Each row was made from one walk, in order. Every step used is in the known rows, and no mark comes twice. Write each row's walk.
Known rows:
w, y, d, g, t: [-0.39 -2.92  1.66 -1.57 -1.36 -0.80  0.27  1.87  3.06 -0.24  0.33  3.56
  4.82  0.36  2.98 -0.11  2.83 -2.13 -0.20  0.59 -1.26 -0.16  1.61  2.82
  0.82]
d, g, n: [ 2.15 -2.53  1.81 -0.61 -0.55 -1.04  1.06  2.10  3.88 -1.80  1.02  1.56
  4.37  0.03  0.85  1.26  2.35 -2.97 -0.99  1.08  1.23  0.97 -1.58  1.22
  0.79]
e, n, g, t: [ 1.69 -2.66  1.15 -2.23 -1.25 -2.31  0.08  2.59  0.99 -3.41  0.95 -0.77
  3.04 -0.61  1.67 -0.05  3.16 -4.62 -0.26  1.06  1.79  0.40 -0.89  0.60
  3.00]
t, y, w, h, e, n, g, d: [ 2.32 -4.87  0.43 -0.99 -0.72 -1.52 -1.20  3.63  3.09 -4.29  0.56 -0.95
  0.94 -1.02  1.76 -0.34 -2.30 -2.38 -0.33 -2.10  1.01  2.58  1.81  2.81
 -2.52]
a, e, n, w, h: [ 0.74 -2.51  0.15 -3.10 -0.28 -0.42  0.36  0.68  1.72 -2.35  1.87 -0.35
  2.46 -2.53  1.36  3.81  0.45 -4.12 -1.70 -3.04  0.80  2.09 -2.92  2.93
  1.45]
t, y, d, g, n, w, h: [ 0.87 -5.64  2.46 -2.71 -0.45 -1.05 -1.72  2.54  3.74 -1.98  0.29  3.08
  2.67 -2.32  3.49  1.58 -1.00 -3.40 -2.72 -0.86 -0.75  2.27  0.01  3.65
 -1.32]
n, w: [ 0.55 -4.55 -1.46 -2.70 -2.39 -1.58  3.06  3.67  0.41  0.67  2.20 -0.06
  3.48 -1.30  0.73  3.23  1.18 -3.43 -0.95 -3.08 -0.80  2.38 -1.40  1.95
  0.82]
y, d: [-1.04 -2.97  0.30 -0.07 -1.72 -0.86  4.16  2.78  2.62  0.94  1.69  2.36
  3.94 -2.29  2.33  2.41 -0.09 -2.70  0.36 -1.53 -0.20  2.08  1.69  2.14
 -0.13]
w, y, t, g, n: [-0.77 -2.61  1.69 -0.61 -0.22 -1.08  0.31  2.77  2.06 -1.01  1.86 -1.90
  5.93  0.14  3.55 -1.80  3.19 -2.78 -1.72 -0.06  0.05  0.49  0.33  0.31
  0.23]
g, n: [ 0.90 -2.04  1.35 -0.37 -0.70 -0.69  2.78  1.78  2.80 -1.29  2.31  0.45
  3.94 -1.06  1.74  1.93  1.55 -3.81 -0.98 -0.92  1.19  1.41 -1.57  0.16
  0.98]
y, w: [ 1.33 -2.60 -2.13 -2.13 -2.23 -0.66  1.66  2.09  2.35  0.99  1.10  1.45
  4.65 -1.06  1.60  3.32  0.79 -1.96 -0.19 -2.35 -0.61  1.66 -0.51  1.20
  1.33]
y, t, g: [-1.42 -3.65 -0.46 -0.77 -2.02 -2.07  1.58  3.95  0.84  0.05  0.89 -2.47
  6.12 -0.28  1.84 -0.42  3.50 -1.77 -1.05 -0.16  0.11  0.86  2.07  1.25
  1.83]
w, h, e, n, g, d: [ 2.87 -3.83  0.25 -0.09  0.48 -2.32  1.52  3.20  2.36 -4.37  1.95 -1.57
  0.99 -0.60  0.12  0.00 -1.71 -3.91 -0.87 -1.78  1.32  2.91  0.59  2.13
 -1.13]
n, e: [ 2.06 -2.72 -0.33  0.63 -3.00  0.10  1.94  3.25  0.29  0.52  1.35 -0.92
  2.76 -0.75  0.49  2.65  0.32 -3.04  0.30 -1.78  0.26  2.49  1.39  2.30
  0.26]
h, e, n, g, t: [ 3.10 -2.18  0.06 -1.20 -1.85 -0.86  0.77  2.44  1.06 -3.07  0.83 -1.41
  2.28  0.50  0.77 -1.30  2.33 -4.16  0.27 -0.59  2.54  0.92 -0.25 -0.12
  2.07]
n, g, d: [ 0.69 -4.94  0.56  0.18 -0.62 -3.27  3.25  4.86  1.59 -2.47  1.92 -0.60
  3.15 -0.73  0.21  0.38  0.02 -3.16 -1.39 -0.02 -0.17  2.70  2.19  3.27
 -1.44]
t, y, w, h, e, n: [ 2.23 -1.92 -1.09 -2.38 -1.78  1.23 -1.57  0.98  3.60 -2.05  1.09 -0.47
  0.95 -2.15  1.59  3.08 -1.08 -2.84  1.80 -4.73  1.92  1.17 -0.58  0.87
  0.79]
n, w, y: [ 0.16 -4.32 -1.11 -3.53 -1.58 -0.61  1.92  3.32  1.26  0.64  3.64 -0.13
  3.42 -1.36  1.21  3.29  0.98 -4.07  0.01 -3.99 -1.89  1.52 -0.95  2.41
 -0.19]
t, y, d, g: [-1.18 -4.85  2.12 -0.87 -2.48 -0.34  0.49  3.88  4.10 -0.43 -0.16  3.14
  3.68 -1.73  1.75  2.08  0.94 -1.60  1.38  0.29  0.24  0.85  3.52  4.30
 -1.07]
a, e, n, g, t: [ 0.72 -1.99  1.79 -1.30 -1.31 -0.73  0.25  1.69  1.25 -3.92  0.89 -0.90
  3.57 -0.34  1.59 -0.68  3.54 -3.93 -0.88  1.12  2.35  0.52 -0.41  1.60
  1.95]
w, y: [-0.07 -2.65 -0.28 -2.40 -1.20  0.02  2.09  2.24  2.48  0.22  3.55  0.37
  3.51 -2.16  0.67  3.84  1.25 -3.95  1.14 -3.25 -1.13  0.19  0.15  2.08
  0.72]
a, e: [-1.11 -1.60  0.34 -0.14 -1.94  1.27  3.53  1.08  2.50 -0.72  1.96 -0.01
  4.32 -1.72 -0.13  2.84  2.00 -2.48 -0.26 -2.17  1.01  1.28  0.36  3.27
  0.67]
a, e, n, w, y, t: [-2.18 -0.71  1.59 -1.52 -2.07  0.92 -0.05  2.03  1.00 -0.83  3.72 -2.10
  4.28 -0.90  2.69 -0.19  2.74 -2.92  0.64 -2.01  0.49 -0.15 -2.02  2.21
  0.84]
w, y, d: [-1.37 -2.90  0.54 -0.90 -0.80 -0.14  3.15  2.45  2.97  1.08  3.06  2.43
  3.85 -2.15  2.66  2.44 -0.40 -3.46  0.90 -2.46 -1.31  1.19  1.96  2.42
 -1.00]
e, n, w, y, d, g, t: [ 0.16 -3.04  1.78 -2.59 -0.84 -1.45 -0.82  2.29  2.24 -1.11  0.50  2.31
  4.11  1.14  3.90 -0.50  2.90 -2.36  0.10  0.58 -0.52  0.48 -0.65  1.93
  0.54]
h, w, y, d: [-1.15 -3.62 -0.58 -1.82 -0.07  0.34  3.50  2.68  2.81  1.15  3.18  2.74
  4.13 -2.29  1.71  2.09 -0.41 -3.56  0.23 -3.12 -1.42  3.51  2.65  1.69
 -1.12]

Write each row's walk:
[ 4.61 -3.25 -0.87 -1.97 -0.27 -0.55  0.37  2.61  2.39 -3.65  2.10 -1.53
  0.79 -1.85 -0.90  1.64 -1.19 -5.65 -0.08 -1.93  2.39  2.33 -0.62  0.94
  0.89]	w, h, e, n, g
[ 2.87 -1.00 -1.09 -1.47 -0.67  0.29  1.21  0.77  2.86 -2.05  2.26 -1.10
  0.91 -1.73  0.03  3.36 -0.29 -4.33  1.04 -4.25  2.39  1.23 -2.03  0.08
  2.06]	w, h, e, n
[-1.11 -3.86 -0.36  0.40 -0.75 -1.99  1.22  4.71  0.36 -1.56  1.90 -4.51
  4.03  2.38  2.77 -3.62  1.68 -0.87 -0.60 -2.51 -0.06  2.06  1.05  1.28
 -2.28]	h, e, n, w, y, t, g, d
[ 3.61 -0.92 -2.17 -2.11 -0.81  0.55  0.08  0.32  3.14 -1.53  1.66 -0.33
  1.73 -1.28  0.76  2.87 -0.82 -3.20  0.68 -4.40  1.76  1.68 -2.28 -0.07
  1.74]	y, w, h, e, n
[ 1.67 -3.35 -0.69 -4.08 -0.32 -2.01  0.04  1.65  1.40 -1.79  1.94 -0.05
  1.85 -2.78  1.46  4.66 -0.16 -4.84 -1.20 -3.10  0.21  1.86 -3.32  1.64
  2.15]	e, n, w, h
[ 0.26 -4.32 -0.10 -2.14  0.05 -0.12  1.70  3.02  3.75  0.16  1.74  3.75
  4.58 -0.89  0.56  1.60  0.65 -2.69  0.17 -0.56 -1.20  2.86  2.70  2.89
 -1.17]	h, w, y, d, g
[ 3.41 -3.71 -2.76 -2.47 -1.83  0.23  2.23  2.21  1.71 -0.02  2.04 -0.34
  1.46 -1.46 -0.44  3.03 -1.54 -3.76 -1.67 -6.20 -0.51  3.01 -0.82  1.73
  0.62]	n, w, h, e
[ 0.14 -3.67  0.52 -3.06 -3.50 -0.28 -2.46  2.29  3.01 -0.94 -1.25  2.63
  4.41 -0.21  3.03  1.31  2.86 -0.48  0.28 -0.51 -0.38 -0.42  1.59  2.95
  1.22]	d, g, t, y, w
[-1.73 -1.11  0.95 -1.26 -2.44  0.20  0.80  2.33  1.65  0.58  3.83 -0.49
  4.57 -1.77  2.43  1.36  2.21 -3.35  0.98 -2.13 -0.84 -0.77 -0.09  1.81
  1.74]	w, y, t
[-1.81 -3.48 -0.13 -1.63 -1.44 -1.41  0.74  3.73  1.26  0.31  1.99 -2.42
  6.00 -0.39  2.32 -0.51  3.33 -2.35 -0.47 -0.89 -0.97  0.18  2.08  1.82
  1.05]	w, y, t, g
[ 3.99 -3.29 -0.95 -0.89 -1.37 -0.53  1.66  3.49  2.01 -2.85  2.23 -2.32
  1.34 -0.69 -1.12  0.68  0.14 -4.99  1.29 -1.40  3.12  2.21 -0.11  0.24
  0.43]	h, e, n, g
[-2.68 -4.04  0.53  1.02 -1.22 -3.60  2.60  4.70  0.77 -1.05  0.55 -2.47
  5.72  0.80  2.61 -1.79  2.47 -0.37 -1.68  0.14 -0.63  1.45  2.75  2.39
 -0.29]	y, t, g, d
[-3.18 -3.62  2.41 -0.77 -3.27 -0.39  1.26  2.48  2.34 -0.30  0.05  2.38
  3.34 -2.19  4.36  0.82  1.48 -1.91  0.90 -1.35  0.14  0.21  3.27  2.99
 -0.05]	g, t, y, d
[ 0.52 -3.90  2.08 -1.29 -1.65 -0.05 -1.32  2.28  2.92 -3.09  0.02  0.96
  0.93 -2.33  3.51 -0.68 -0.87 -3.64  0.57 -1.52  1.68  1.12  2.87  2.35
 -0.65]	w, h, e, n, g, t, y, d
[ 3.05 -1.93  0.00 -2.90 -1.71  0.70 -3.86  0.62  3.81 -3.06 -0.85  0.92
  1.73 -0.12  2.16  0.97  0.96 -1.68  0.96 -2.50  2.12 -0.08 -0.61  1.31
  1.94]	d, g, t, y, w, h, e, n
[ 2.72 -4.91  0.85 -1.25 -1.22  0.90 -0.39  2.58  4.01 -1.54  0.27  2.17
  1.44 -0.83  1.83  0.07 -2.09 -2.57 -1.66 -3.39  0.48  2.78  0.98  2.94
 -2.48]	t, y, d, g, n, w, h, e
[ 2.99 -2.29 -2.22 -1.30 -1.31  0.77  2.22  1.16  2.78 -0.59  1.96  0.19
  1.61 -2.07 -0.86  3.45 -1.22 -3.95 -0.79 -5.36  0.17  1.90 -0.18  1.58
  1.43]	w, h, e
[ 0.67 -4.14  1.29  0.10 -0.07 -3.53  2.29  4.41  1.61 -3.87  2.00 -1.48
  2.39 -0.54  0.93  0.18  0.38 -3.58 -0.11  0.68  1.32  2.42  0.59  2.07
 -0.79]	e, n, g, d
[-0.18 -2.73  1.47 -0.77 -1.77 -1.56  1.21  2.03  2.62 -0.36 -0.54  3.54
  5.00  0.55  2.58  0.05  3.10 -1.70 -0.77  1.33 -0.25  0.28  1.28  2.55
  1.61]	y, d, g, t
[ 2.80 -2.15  1.35  1.49 -1.61  0.28  1.40  2.53  1.17 -0.58  1.28 -0.71
  2.95  0.16  1.94  0.82  0.34 -3.23 -0.95 -0.66  1.02  2.47 -0.29  1.01
 -0.41]	g, n, e
[ 0.08 -4.03  1.07 -2.62 -1.59 -1.30  0.33  2.70  1.90  0.02  0.33  3.13
  4.78  0.94  3.17 -0.45  2.60 -2.05 -1.17 -0.13 -2.06  0.66  0.60  3.01
  0.15]	n, w, y, d, g, t
[-1.34 -2.57 -0.01 -2.41 -2.86 -0.24  0.68  3.39  0.49  0.99  3.55 -0.97
  4.41 -1.12  2.68  0.75  1.97 -3.18  0.06 -2.80 -1.57  0.40 -1.04  1.96
  0.99]	n, w, y, t
[ 1.15 -3.64  1.88 -0.88  1.30  0.13  1.34  2.27  4.36 -0.99  1.97  3.64
  4.84 -0.30  2.06 -0.25  0.69 -3.09 -1.27  0.31 -0.12  3.06  0.91  1.14
 -1.57]	h, w, y, d, g, n
[-3.54 -3.40  1.62  0.15 -0.28 -2.04  1.06  3.77  0.66 -2.43  1.73 -3.60
  5.37  1.39  3.52 -3.08  2.76 -0.53 -1.25 -0.74 -0.23  1.44  1.02  3.07
 -2.19]	a, e, n, w, y, t, g, d
[-1.46 -4.09 -1.14 -2.38 -0.71 -1.12  0.91  3.98  1.05  0.25  2.09 -2.02
  6.33 -0.46  1.49 -0.64  3.13 -2.33 -1.08 -1.58 -1.10  2.14  2.65  1.10
  1.02]	h, w, y, t, g
[ 1.83 -4.71  0.38 -4.45 -1.91 -1.25 -3.53  1.86  2.67 -2.54 -0.68  1.97
  2.71 -2.94  3.09  2.05 -0.19 -3.19 -2.43 -1.57 -1.09  0.77  1.59  3.36
  1.39]	n, g, t, y, w, h
[-2.06 -3.43  1.76 -2.22 -3.69 -0.34 -0.06  2.33  1.84 -1.21  0.36  0.38
  3.13 -2.21  2.85  2.16  3.32 -2.26  0.88 -2.25  0.44 -0.95  1.71  2.42
  1.86]	g, t, y
[-0.51 -2.58  1.49  0.37 -0.71 -1.85  1.04  2.97  1.67 -1.30  1.14 -1.98
  6.07  0.36  3.33 -1.89  3.26 -2.34 -2.17  0.85  1.11  1.08  0.04 -0.08
  0.91]	y, t, g, n
